In the rows, 128 means zero.
Known rows, with every step that occurs:
pudav, gabu: [130 146 127 144 115 119 140 134 130 151 146 133 154 110 137 141 117 140
 143  94 131 151 108  93 116 131]
sako, pudav, gobabo, gomaf, tiso: [163 122 137 126 145 139 133 144  63  80 137 138  79 192  97 157 103 125
 135 153 189 168 133 136  85 124]
gomaf, gobabo, pudav: [ 95 144  85 122 128 109 115 125 100 119 125  77 131 118 142 126 141 125
 130 121 102 147 130 138 151 120]
gisodo, pudav: [139 143 163 125  97 124 143 115 144 141 138 136 135 135 124 149 132  86
 122 126  95 116 142 133 145 141]
pudav, bevi, gomaf, tiso: [ 26 113 111 133 164 102 119 121 151 161 112 116 125 154 102 136 116 142
 183 149 119  96 139 185 128  72]
gobabo, gomaf, tiso: [111 117 120 142 150 123  99 122 126 143 105 157  93 172  98 126 119 143
 131 136 175 168 150 142  99 131]
vuko, pudav, gabu: [ 91 150 118 152 120 120 135 128 163 112 152 196 143 132 171 153 112 181
 150  88 122 148 104 102 158 129]
pudav, bevi, gomaf: [ 75 107 115 123 148 106 126 129 150 149 123 135 133 117 126 141 130 124
 152 139 100  69 114 172 131  92]
gobabo, pudav: [162 136 110 119 118 107 109 115 137 143 133  89 133 146 130 106 143 104
 116 121 105 128 123 130 163 136]
navim, gobabo, pudav: [160 139 122 109 109 143 113 127 184 119 116  91 133 132 139 106 131 105
 103 127  87 141 134 132 170 146]
pudav, gobabo, gomaf: [221 116 143 137 133 126 117 129  77 124 124 165 103 139 128 129 105 121
 106 143 173 126 108 152 110 151]
gisodo, pudav, gobabo, gomaf: [206 154 184 124 127 137 131 127  91 129 122 150  88 150 129 140 100  76
 106 150 162 128 125 157 130 157]
getineg, pudav, figiv: [149 131 116 164  81 114 132 146 166 158 117  93 131  95 102 119 149 114
 122  46  97  89 127 118 124 146]
sako, pudav, bevi: [112 127 127 109 110 127 148 139 143 117 175 147 139 136 123 167 157 120
 137 138 116  59 108 127 102 138]
bevi, gomaf: [104  98 113 131 134 110 130 126 129 112 105 133 141 125 110 139 113 129
 147 126  93 137 131 146 135  90]
navim, gobabo, pudav, gabu: [134 176 132 118 116 148 113 139 183 139 126  75 145 116 151 101 114 111
 121 102 110 176 121  90 165 145]
sako, pudav: [142 111 122 115 103 124 152 135 118  80 161 146 139 148 110 171 143 122
 125 126 110 133 121 102  96 133]
gobabo, pudav, gabu: [132 180 116 123 125 110 115 130 142 158 137  74 142 131 142 102 120 111
 135 102 122 161 110  85 161 133]
gobabo, gomaf: [159 113 122 130 133 124 105 126 128 132 112 175 104 140 120 127 126 124
 100 131 158 139 124 130 102 148]
gomaf, tiso: [108 108 113 149 131 110 123 109 131 144 133 128 137 162 105 136 128 157
 154 127 132 146 146 149 121 114]
sako, pudav, figiv: [164 128 125 126 106 136 162 159 113  95 157 135 126 120 116 178 141 112
 126  58 121  87 110 127  98 140]
getineg, pudav: [130 113 109 156  83 102 122 123 170 141 119 108 143 123  98 121 148 122
 118 112  87 133 136  92 125 135]
gobabo, pudav, bevi, gomaf: [ 76 143 106 102 154 104 104 126 160 161 112  74 121 135 130 100 132  92
 146 143  91  78 116 162 176  92]
navim, pudav, figiv: [178 132  88 151 108  92 175 171 148 155 127 152 143  91 149 127 126 178
 118  42 113  86 127 145  87 152]
bevi, pudav, gabu: [ 95 117 154 120 128 127 129 115 142 168 154 148 142 115 134 130 101 177
 140  99 142 169 128  66  81 112]
pudav, navim, gobabo, gomaf, tiso: [125 117 143 143 154 169  89 121 156  85 103 142  99 138  99 122 158 123
 122 149 188 146 158 107 107 138]
gisodo, pudav, navim, gobabo: [149 147 191 116 104 167 135 114 167  83 139 126 138 101 125 141 169  67
 106 134 106  96 150  99 150 153]
gabu, pudav: [134  99 148 131 104 131 158  96  99 116 148 178 160 135 116 102 111 144
 120 117 112 128 127 105 164 149]
gisodo, pudav, navim: [154 141 172 123 107 131 127 109 124 101 150 121 143 108 111 141 179  75
 120 133 123  86 138  95 144 138]
gabu, pudav, sako: [151 115 161 148 110 148 150 106  51 161 147 158 163 134 136 107 115 149
 130 142 141 163 114 128 174 146]
navim, gobabo, gomaf: [157 113 139 128 125 165 110 134 169 106  93 176 108 130 132 130 116 124
  91 135 147 147 133 131 106 160]

Rows:
[154 113 149 114 105 172 144 134 147  21 160 137 143 105 109 163 180 106
 106 135 114 110 129  67 106 139] => sako, pudav, navim, gobabo
[218 120  98 147 107  85 180 150 100 140 151 149 151 113 157 124 103 184
 118 119 114 111 122 147  95 149] => navim, pudav, gobabo
[162 118 153 109 124 186 122 143 147  17 127 162 100 119 100 151 174  92
  85 151 161 126 132  61  86 154] => sako, pudav, navim, gobabo, gomaf
[172 113 150 128 131 176  98 127 155  75 107 165 108 101 118 122 164 107
  91 141 169 115 134  92 106 163] => pudav, navim, gobabo, gomaf
[165 109 146 139 113 157 131 121 155  79 140 137 156  87 118 137 176 119
 109 127 121  92 136  94 125 145] => pudav, navim, gobabo
[223 127 106 143 125  99 153 158 100 129 116 174 109 123 150 113  98 169
  96 133 164 133 127 142  76 160] => navim, pudav, gobabo, gomaf
[132 159  93 150 108  90 169 154 157 159 140 146 165  97 161 120 108 191
 134  84 119 158 125  83  82 142] => navim, pudav, gabu
[174  75 161 114 135 130 143 114  81 146 162 151 129 130 134 133  94 171
 123 137 137 121 124 133  94 121] => bevi, pudav, gobabo
[ 90  85 172 115 170 183  89 103 165 104 108 157  81 141  95 111 140 161
 115 156 200 165 175  78  67 123] => bevi, pudav, navim, gobabo, gomaf, tiso
[ 55 104 152 117 139 125 154 105 118 136 128 164 150 126 116 100 102 132
 152 143 108  76 117 142 180 104] => gabu, pudav, bevi, gomaf
[135  92 154 128 134 143 121 118  89 195 148 144 144 131 141 134 121 180
 132 148 150 168 126 131  93 115] => bevi, pudav, sako
[200 109 172 132 135 146 147 109  44 112 132 194 109 150 125  97  82 132
 103 141 176 137 112 119 154 165] => gabu, pudav, gobabo, gomaf
[ 21 180  89 133 159 108 117 140 111 112  98  42 124 102 142 123 103 117
 166 105 102 197 126 110 159  69] => bevi, gomaf, gobabo, pudav, gabu
[  4 114  92 130 156 112 133 133 117 127 117 122 132  90 140 158 127 141
 166 139 101  82 119 181 123  77] => pudav, bevi, gomaf, gobabo
[ 64 119 122 104 139 117 151 144 144  94 142 131 132 132 113 172 131 112
 153 146  96  82 113 138 110  86] => sako, pudav, bevi, gomaf
[178 156 121 132 120 127 105 133  90 186 130  68 142 146 149 112 142 110
 127 144 134 164 111 154 171 135] => gobabo, pudav, sako
[110 159  94 136 133 128 112 139  56 163 125  52 140 119 163 129 143 128
 139 141 131 182 119 169 164 121] => gomaf, gobabo, pudav, sako
[ 61 153  92 114 143 109 112 128 121 163 139  76 133 110 159 122 155 117
 144 138 111  77 113 164 155 124] => gomaf, gobabo, pudav, bevi
[100 114 156 123 119 126 157  99 115 158 164 178 159 124 126  98 125 143
 131 133 119  59 109 130 169 151] => gabu, pudav, bevi
[ 62 155  88 129 161 122 104 135  62 140  93  40 129 118 149 133 121 122
 163 149 114 198 126 177 169  74] => bevi, gomaf, gobabo, pudav, sako
[136  83 173 102 150 185  95 108 160  94 115 179  95 104 113 112 148 140
  83 152 180 135 150  60  71 141] => bevi, pudav, navim, gobabo, gomaf
[160 154 177 136 144 137 120 122  86 142 114 127  80 182 111 133  92  90
 135 156 179 158 149 170 132 137] => gisodo, pudav, gobabo, gomaf, tiso
[ 44 135  78 117 157 103 115 127 105  94  91  55 120 122 131 129 123 110
 149 126  81 166 140 155 163  75] => bevi, gomaf, gobabo, pudav
[ 76 145 123  96 149 137 106 130 204 137  97  77 124 127 136 105 123  91
 131 145  77  90 128 168 178 105] => navim, gobabo, pudav, bevi, gomaf
[124 154 131 103 120 146 112 129 198 159 132  95 134 123 149 109 142  98
 113 141  99  73 121 154 173 149] => navim, gobabo, pudav, bevi
[ 29 146 106 114 172  98  97 121 160 170 102  50 111 171 105  99 122 112
 176 151 108 108 137 179 173  78] => gobabo, pudav, bevi, gomaf, tiso
[175 126 100 155 146 100 146 152 104 145 109 152  95 161 132 112  90 193
 124 139 177 160 145 159  78 140] => navim, pudav, gobabo, gomaf, tiso
[172 133  89 158 108 105 157 162 108 187 135 142 159 114 167 125 127 190
 126 137 134 157 124 146  98 146] => navim, pudav, sako
